Known rows, with every way that one mark hangs from another:
[dube [mame [mune [vunol bofib pega]]] nozag]: [-11.3   5.6   7.7  44.9  -8.0  -9.0 -20.6 -19.0  42.1   4.8  50.4  -4.5
 -37.4  30.0 -18.7   4.6  15.1  24.2  19.4 -27.1  13.4  18.6  23.0  -0.9
 -11.3   9.3]
[pega [meken bofib]]: [-29.3  11.7   9.4 -26.1  18.8 -22.6 -11.8  15.2 -21.5  25.6 -15.1  30.9
 -17.7 -16.9  26.1   6.8 -27.9  -6.2 -17.2  37.7  -4.1  30.8  34.7   0.6
 -11.7 -22.4]
[meken [bofib vunol] pega]: [-45.4  -9.8 -28.1 -34.2  -9.1 -52.9 -27.6  54.6  19.4  47.5 -11.5  24.9
  32.6 -12.1  -1.7  30.5 -44.3  -5.8   9.6  45.3   4.3  23.4  15.0  11.4
 -16.8  12.2]
[nozag [dube [mame [mune [vunol [bofib meken]]]]]]: [ -6.5 -24.3 -13.2  -2.9 -19.9  13.4 -34.2   7.9  14.8  34.1  -6.2  -5.6
  -9.7  33.4  -2.5 -19.0  26.8  -7.0   7.5   2.4 -16.3  22.6  24.4 -12.5
  11.0  31.1]
[mune [mame dube] [vunol [bofib [meken pega]]]]: [ -2.4 -30.9  -3.9  10.6   1.6   5.3  16.3   0.3 -18.1 -17.0 -40.2 -12.3
  40.0  -9.5 -18.0  11.0  58.8 -31.4  19.1  22.2  -8.7 -22.9 -22.0 -16.5
  32.8   1.7]
[vunol bofib [mune mame] pega]: [-14.0 -13.8   2.7  -2.1 -19.2  -8.9  21.0  -7.0  -7.3   4.9  29.3 -13.8
  -1.9   4.7   1.8  24.5   3.9  27.3 -23.3 -25.0  28.6 -35.0 -40.5 -15.3
 -40.8  -5.6]
[nozag [dube [mame [mune vunol]]]]: [  7.0 -12.0  -5.1  -1.0 -18.3  11.7 -39.8   9.8  20.9  20.3  -8.9   5.2
 -33.1  22.1   4.8 -30.1   6.5   3.4  -0.5 -14.4 -21.1  45.4  42.2 -16.1
  10.7  21.9]
[pega [meken [bofib [vunol [mune [mame dube]]]]]]: [-16.6   5.2  14.7 -28.2  18.9  -6.6   8.6   1.9 -17.0  30.4 -15.0   2.1
   0.0 -17.2   3.7  13.0 -44.6   3.3   2.4  16.9  21.4  -4.3  17.9   4.6
 -11.5 -31.5]
[mune mame [vunol [bofib meken] pega]]: [-11.0  -9.0 -15.3   8.1  -1.4  -1.5  40.6   7.3 -36.5 -11.3  -5.9 -22.7
  16.6 -11.3 -23.0  28.8  50.7 -26.0  -5.1   8.6 -11.7 -43.4 -28.7 -25.2
  31.2   0.2]
[mame [dube nozag] [mune [vunol bofib pega]]]: [ 23.5  26.8  24.5  34.3  -6.7  31.0   7.2 -27.8  21.3 -46.5  21.9 -26.7
  -0.1  32.9 -18.4 -26.0  15.2   8.1  17.7 -25.7  14.8  -1.5 -28.3  13.8
  -5.8  17.1]
[dube nozag]: [ -7.3 -21.7 -30.2   5.0 -11.3 -14.8 -28.6   3.9  14.2  -5.2   4.3  41.4
 -22.5  19.7  16.8 -13.0  -4.2   2.7 -15.7   0.3 -20.5  52.3  45.7  21.0
  13.9   5.1]
[nozag [dube [mame [mune [vunol bofib]]]]]: [ -6.0 -16.4  -5.4   1.9 -24.3   5.7 -34.6   6.0  21.7  23.9  -4.0  -4.9
 -28.4  32.3  -5.8 -14.7  19.4  10.2   2.2 -15.4 -12.4  33.7  32.4 -26.8
   0.4  24.2]
[vunol [mune mame] [pega [meken bofib]]]: [ -4.8   8.1  29.5 -15.8   2.9 -10.6  25.8  10.6 -28.9   6.4  28.0  -6.5
 -21.4 -26.3  27.3  -2.8 -43.0   4.9 -29.0   6.0  27.4 -19.0 -16.6   7.1
 -36.6 -34.6]
[dube [mame [mune [vunol bofib]]] nozag]: [-13.7  -8.1  -7.2  41.7   0.1 -13.8 -28.6 -25.4  50.0  10.0  27.0   0.4
 -41.6  32.0 -18.4   5.5  25.3  19.0   9.3 -25.9   9.3  31.3  34.8  -4.5
  -6.4   1.9]
[mune mame vunol]: [  8.8 -11.7 -29.8   6.0  19.6 -13.4  10.5   1.4 -18.2 -25.4 -47.4   1.1
 -17.0 -24.8 -11.6   8.9  38.5 -22.4 -29.5 -13.4 -31.8   7.6  13.5 -33.1
  40.6 -23.4]
[pega [meken [bofib [vunol [mune mame]]]]]: [-18.1   3.5  -2.8 -37.4  22.7 -22.2  11.5  10.6 -18.9  37.0 -14.5   0.8
 -11.7 -21.9   5.4  24.2 -41.9  -2.4 -18.3  16.3  12.8  -4.6  22.7  -1.1
 -13.1 -38.2]
[meken pega]: [  1.4 -14.1 -10.0 -18.6  -9.5 -31.4 -37.0  38.6  17.0   4.2 -15.2  48.0
  15.8 -16.7  33.6   1.1  -2.6  -2.8 -11.3  35.7 -35.5  41.6  16.5   8.3
  -9.7  11.2]
[mame [dube nozag] [mune [vunol bofib]]]: [ 21.3   8.3   6.5  28.7   5.8  25.1  -4.4 -35.8  27.3 -40.2  -6.2 -19.7
  -4.1  34.8 -16.9 -24.7  27.1   3.5   6.4 -25.6   9.6  13.5 -11.5   9.3
   1.9   7.1]
[vunol [bofib meken] mune pega]: [-22.4 -12.4 -13.6 -11.9 -14.1   5.9   4.4  -6.1  -6.5  30.7  35.2  -4.3
  28.7  17.6  20.2  12.3   1.7  13.9  -4.0  19.7  22.7 -40.1 -44.2   7.5
 -38.1  30.6]
[mune [mame dube] [vunol [pega meken]]]: [ 26.5  25.1  41.9  13.8   7.1  21.9  35.8  -0.4 -38.9 -45.7  -7.8 -12.6
  -5.0 -33.3  -3.0  -8.5   8.9  -9.5  20.0  -1.1 -15.8 -21.2  -4.8 -16.6
  29.7 -18.2]
[vunol bofib pega]: [-33.2  13.3   1.7  -2.2 -28.0 -10.8  -1.1   9.4  -6.5  11.5  30.4  15.0
  12.1  16.8   0.1  31.0   4.0  25.8   5.4   0.4   1.3  -9.5 -14.8 -17.0
 -22.6  27.5]
[bofib [meken pega] vunol]: [ -0.1 -16.5 -50.2 -43.1   0.5 -10.9 -17.0  39.5   7.0  50.8 -18.5  27.9
  70.7 -12.4   7.3  25.3  -5.4 -29.1  18.0  56.5 -37.4 -12.5   7.0  31.7
  23.9  35.8]
[mame [dube nozag] mune]: [ 33.9   6.5   9.4  14.4   2.5  26.1 -28.2 -30.7  32.2 -33.4  -3.5  15.0
   2.4  32.0   8.2 -45.2  -2.4   0.5  -3.7 -22.1  -0.8  38.2   0.3  42.2
  -0.4   6.5]
[dube [mame [mune vunol]] nozag]: [  0.3  -2.7  -9.1  41.7   7.7  -9.5 -35.9 -22.8  50.0   2.5  22.9  11.2
 -45.3  22.7  -7.0 -10.8  13.4  11.8   7.8 -23.8  -0.5  42.2  44.2   7.2
   4.2  -0.8]
[meken [bofib [vunol [mune [mame dube]]]] pega]: [-30.0 -24.3 -10.9 -27.4  -5.8 -36.5 -16.0  34.0  19.3  36.1 -13.2   7.2
  36.8 -14.4  -2.0  14.1 -48.8  -2.8  13.1  28.7  29.7   6.8  -5.4  18.5
 -28.8  -3.7]

Rows:
[  6.2 -30.0   0.4  13.4  -8.9   5.0  -7.3  -9.4  -3.3 -27.9 -15.4  29.3
  -0.4   8.7  -1.1 -16.8   8.1  -9.6   0.1 -16.7  -8.0  29.5  18.9  17.5
  28.8 -14.0]
[mune [mame [dube nozag]]]
[ 15.9   0.8  17.0  31.2 -11.5  16.4  23.3  -3.7 -17.8 -53.6   6.6  -9.8
  -8.2  -6.8 -15.0 -19.1  13.1  -7.8  22.2 -15.0  -7.7  -5.3  -0.6  -3.2
  37.7  -3.6]
[mune [mame [dube nozag]] [vunol pega]]
[ 38.6  29.0   6.7  12.2  26.2  30.7 -12.2 -32.1  18.7 -34.1 -36.6  -4.3
   6.6   5.4  -0.7 -33.5  16.4  -5.7  -1.3 -18.9 -10.2  14.5 -17.5   4.2
   7.7   7.0]
[mame dube [mune vunol]]
[  3.4 -17.2  -6.2  -8.2 -23.1   9.5 -49.1   8.8  24.4  28.4  -1.8  20.1
 -26.1  27.7  12.5 -28.4  -1.3   7.2  -5.8 -14.9 -18.5  52.2  42.7  -2.8
   0.2  22.3]
[nozag [dube [mame mune]]]
[-23.8  11.8  -4.7 -38.1  23.4 -18.6  -2.7  10.4 -10.4  45.8  -9.7   8.1
  -9.8 -16.3  14.1  19.5 -50.1   7.8  -9.7  26.8  12.5   4.8  28.4  -0.4
 -21.0 -22.1]
[pega [meken [bofib [vunol mune]]]]
[-28.3 -31.6 -26.8 -18.5 -10.8 -19.8 -18.1  22.2   1.1  34.2 -12.1  27.5
  46.8  10.4  13.7  27.4  35.2 -17.1  -3.5  50.3 -15.0   0.4  -8.6   5.0
  -5.7  26.7]
[vunol [bofib [meken pega]]]
[  1.5  24.3  41.8  13.6   6.7  10.9  35.3   3.5 -41.6 -34.3  -6.3 -15.4
  -4.0 -30.9  -8.5  -6.9  -4.0 -14.7  21.4   7.8   3.5 -17.8  -7.2 -14.6
  21.4 -22.9]
[mune [mame dube] [vunol [pega [meken bofib]]]]
[ 39.9  14.3   5.5  26.1  13.4  29.7 -12.6 -32.8  27.5 -47.7 -13.5  -6.7
  -9.7  21.1  -3.4 -44.7  13.4  -5.5   3.4 -23.5  -3.5  27.1  -2.1  22.5
  14.7   4.9]
[mame [dube nozag] [mune vunol]]
[ 15.7 -20.3  -3.6  28.2   5.5   8.9   9.3 -12.8  -8.8 -46.9 -29.4  -2.1
 -12.0  -4.5 -15.6 -18.4  28.7 -16.0   8.1 -16.4 -14.1  15.6  17.5  -8.6
  47.3 -15.3]
[mune [mame [dube nozag]] vunol]
[ 16.2  29.0  -3.1 -35.7   0.3   3.5  11.5   8.1  -1.5  31.0  24.2  -4.1
   5.3 -16.0  12.5  22.7 -54.8  30.9   6.0  -1.6  -1.3 -31.4   4.1   3.4
 -20.9   5.0]
[bofib [vunol mune [pega meken]]]
[ 14.5 -39.9  -7.0   5.3   0.5   6.7 -12.1 -25.2   9.1 -12.8 -11.6  13.3
 -11.5   5.1  18.0 -24.3  -6.4   9.0 -19.0 -24.2  13.3  18.6   2.7  17.8
  -7.9 -18.1]
[vunol [mune [mame [dube nozag]]]]
[ 13.8 -10.0  -4.5  15.7  15.9   9.9   8.9 -12.7 -17.3 -36.5 -48.8   2.3
  -0.4 -15.8 -11.1  -8.0  31.0 -16.5   5.3 -13.1 -18.9   5.2   3.6 -23.5
  43.0 -14.6]
[mune [mame dube] vunol]
[ -2.3  20.4  18.2   2.9  12.5 -13.2  40.3  18.9 -43.0 -23.7  -4.1 -16.2
 -23.0 -38.3  -7.1  11.0   4.4 -20.2 -12.4   9.8  -8.4 -16.3   1.2 -22.9
  20.5 -31.0]
[mune mame [vunol [pega [meken bofib]]]]
[  2.3  14.6  20.5   4.5   1.6  -8.0  49.0   8.7 -41.8 -23.4   2.6 -28.9
 -15.7 -23.4 -19.5  33.7  34.8  -5.7  -9.6  -3.9 -12.7 -36.6  -9.5 -43.1
  15.6 -25.5]
[mune mame [vunol bofib [pega meken]]]
[-11.6 -23.6   9.6  -0.4 -17.9  21.8  21.9 -15.3 -17.3  11.2  25.0 -13.8
  42.2  15.1   6.4   4.5  10.2   3.8   8.8   4.3  35.8 -54.7 -59.0  13.5
 -23.3  14.7]
[vunol [bofib meken] [mune [mame dube]] pega]
[ 17.4  13.5  27.4  -3.2 -21.7  18.2 -22.2  18.0   3.9  13.1  18.9  -4.5
 -37.5   8.9  12.7 -30.6  -7.9   6.9   8.1  -5.2 -21.0  26.5  34.9 -11.8
   3.1  17.0]
[nozag [dube [mame [mune [vunol [pega meken]]]]]]
[ -9.9 -20.1  22.6  15.8 -31.2   8.4  17.3 -17.9  -0.4 -11.7  44.4 -16.2
   4.3  23.6  -3.1   5.6  -4.5  32.2   5.2 -27.1  43.6 -28.7 -36.7   3.2
 -35.6  -0.2]
[vunol bofib [mune [mame [dube nozag]]] pega]
[ 10.1   9.7  -8.1  11.3   3.7  -6.1  27.0  12.1 -27.5 -33.2 -11.1  -6.9
 -12.0 -27.9 -11.1   6.9  21.0 -16.0 -13.0 -11.8 -25.6 -11.9  -4.7 -26.0
  33.9 -12.1]
[mune mame [vunol pega]]
[ 24.9  54.0  42.8   9.6  20.1  29.6   9.2 -17.0  -2.5 -31.5  -1.5 -19.7
   3.5  -5.7   0.6 -34.1 -13.9  -5.5  12.2   1.5  13.1  -4.3 -28.9  10.5
 -10.1   0.4]
[mame dube [mune [vunol [pega [meken bofib]]]]]
[-15.8 -16.3 -30.2  -3.9   6.4 -13.7  -5.0  14.3  -2.4   8.8 -27.3   2.3
  22.7  -6.8  -0.9  20.6  47.3 -18.4   1.2  41.3 -24.2  -5.6  -2.9 -23.5
  13.8  23.1]
[mune [vunol [bofib [meken pega]]]]
[ 19.0  49.4  11.4  -1.9  27.2  -0.3  12.6   2.0  -5.4 -17.9  -0.4 -19.6
 -19.7 -13.9   1.8 -10.2  -6.3 -12.7 -30.0   0.7  -4.5  -2.0 -18.9   0.8
 -10.6 -11.7]
[mame [mune [vunol [pega [meken bofib]]]]]
[ 27.4  14.4  41.6  23.4  -4.8  19.3  35.8  -0.7 -33.3 -55.8  12.0 -15.0
 -16.0 -20.4  -6.8 -17.1   6.6  -8.7  23.3  -5.1  -9.2 -10.1   7.8  -1.8
  35.5 -19.4]
[mune [mame [dube nozag]] [vunol [pega meken]]]
[ 17.2 -11.6  19.4  11.9 -19.6  14.4   8.2 -12.1  -2.1 -23.2  33.1   3.1
  -5.7   2.7  19.0 -25.6 -27.6  18.2  -1.0 -24.6  23.1  -7.1 -19.7  25.3
 -19.9  -3.1]
[vunol [mune [mame [dube nozag]]] pega]
[-12.0 -45.9  -5.5   8.8 -11.7   0.2   0.9 -31.3  10.4  -1.4  -2.9  -6.1
  -3.9  26.3  -1.7   5.7  14.7  22.9 -13.6 -29.9  34.0  -3.9 -12.5  -3.0
 -24.8 -15.7]
[vunol bofib [mune [mame [dube nozag]]]]
[ -4.7 -10.0  -5.6  32.1  -1.1 -12.0 -46.5 -21.6  51.6  16.2  30.5  30.0
 -37.8  29.3   2.1  -9.2   2.9  16.7   1.9 -25.3   2.0  50.0  44.9  22.6
  -8.0   0.6]
[dube [mame mune] nozag]
[-55.3  18.1 -29.3 -22.5  -7.2 -27.9  -7.8  27.9  -1.5  44.5   8.2  15.6
  19.2   3.9 -13.9  27.4 -53.7   6.7  14.9  16.3  15.9   2.3   9.0   4.0
  -9.8  18.0]
[meken [bofib [vunol pega]]]
[  7.4 -15.7 -49.4 -30.9   9.7  -9.6   0.6  -3.9  10.1  30.7 -23.4   2.4
   6.6  -7.0  -7.7  28.4 -21.1  12.1 -18.5 -25.2  -3.6 -15.5  10.3  -4.4
   2.9 -11.6]
[bofib [vunol [mune mame]]]
[-32.1 -26.2 -27.4 -34.3  -2.9 -51.9 -13.8  43.5  18.7  42.0 -12.7   7.0
  25.2 -20.7  -1.2  25.8 -46.2  -5.1  -9.2  29.4  21.6   7.6   0.4  12.5
 -29.7  -8.6]
[meken [bofib [vunol [mune mame]]] pega]
[-39.9   0.1 -12.6 -16.1  -5.7 -12.4   3.1   4.9  -1.2  33.1   5.7  -3.6
  21.4   2.0 -14.8  13.3 -59.2  11.0  16.7  -1.2  42.6 -15.0 -12.6  10.8
 -21.4   2.9]
[meken [bofib [vunol [mune [mame dube]] pega]]]
[ 31.5  50.0  45.2  13.6  12.5  37.3  17.4 -27.2   0.5 -36.2   3.3 -27.8
   8.7   5.0  -6.6 -14.2  14.2   9.1  13.5 -11.5   6.4 -20.7 -36.9  -4.4
 -13.3   6.4]
[mame dube [mune [vunol bofib [pega meken]]]]
[  9.4  36.2  26.2  18.5  18.9   2.9 -16.7 -15.3  19.8  12.3  20.5   6.1
 -29.2  -9.4   4.0   3.8   5.2  16.0  12.9 -10.3  -8.7   9.0  19.3 -12.7
 -13.3  -2.9]
[dube [mame [mune [vunol [pega meken]]]]]
[ -7.2  10.1 -43.2 -31.3  -5.0   9.8   3.0  20.6 -12.2  44.5  11.6  17.2
  60.2   0.2   0.2  23.0 -20.0 -16.7  28.2  34.0 -24.9 -35.6  -5.1  25.4
  30.0  43.5]
[bofib meken [vunol pega]]
[ 19.4  25.8  28.2 -20.4   1.0   6.7   6.1   2.6 -14.0   4.7  35.3   8.7
 -21.4 -20.8  46.8 -11.4 -41.7  26.4 -16.7   9.1   3.8 -10.0  -5.7   7.5
 -40.6  -5.4]
[vunol mune [pega meken]]
[-11.9 -19.5 -26.9   9.9   9.5 -19.2  22.6  -4.0 -17.6 -15.2 -40.2 -14.9
 -12.1  -8.9 -28.3  34.8  56.0 -10.8 -23.5 -15.3 -15.3 -10.3   0.2 -48.9
  27.8 -21.2]
[mune mame [vunol bofib]]
[  0.1   9.7  49.6  -8.4  -0.4   8.6  21.6  -2.4 -26.7  -2.9  28.8  -6.9
  -7.5 -21.0  25.5 -16.0 -50.0  11.1  -2.2   5.6  38.5 -19.0 -22.3  15.6
 -37.0 -26.8]
[vunol [mune [mame dube]] [pega [meken bofib]]]
[ 22.3   4.6 -23.2  -5.7  21.4  -3.6  -2.8   0.3  16.2  -5.2 -26.5 -15.4
  16.3   0.0  -2.6   4.6  45.5 -25.6 -30.8  15.0 -18.7  -6.7 -30.5  -0.1
  -2.4   7.0]
[mame [mune [vunol [bofib [meken pega]]]]]
[ 11.3  -9.0 -26.7 -25.8  -1.1  27.1  18.0  -1.7 -10.7  32.7   9.5  -7.8
  61.4  -3.3  -1.7   7.5 -25.3 -11.1  25.2  12.7   4.8 -57.3 -29.2  32.8
  15.2  23.1]
[bofib meken [vunol [mune [mame dube]] pega]]
[ 18.9  28.1 -14.1   3.7  16.8  10.2  12.9  -8.0   1.6 -10.4  -1.9 -25.3
  11.5   7.2  -8.3   1.7  34.1 -15.8 -23.2  -0.8 -10.0 -24.1 -39.3  -3.6
  -0.1  15.4]
[mame [mune [vunol [bofib meken] pega]]]
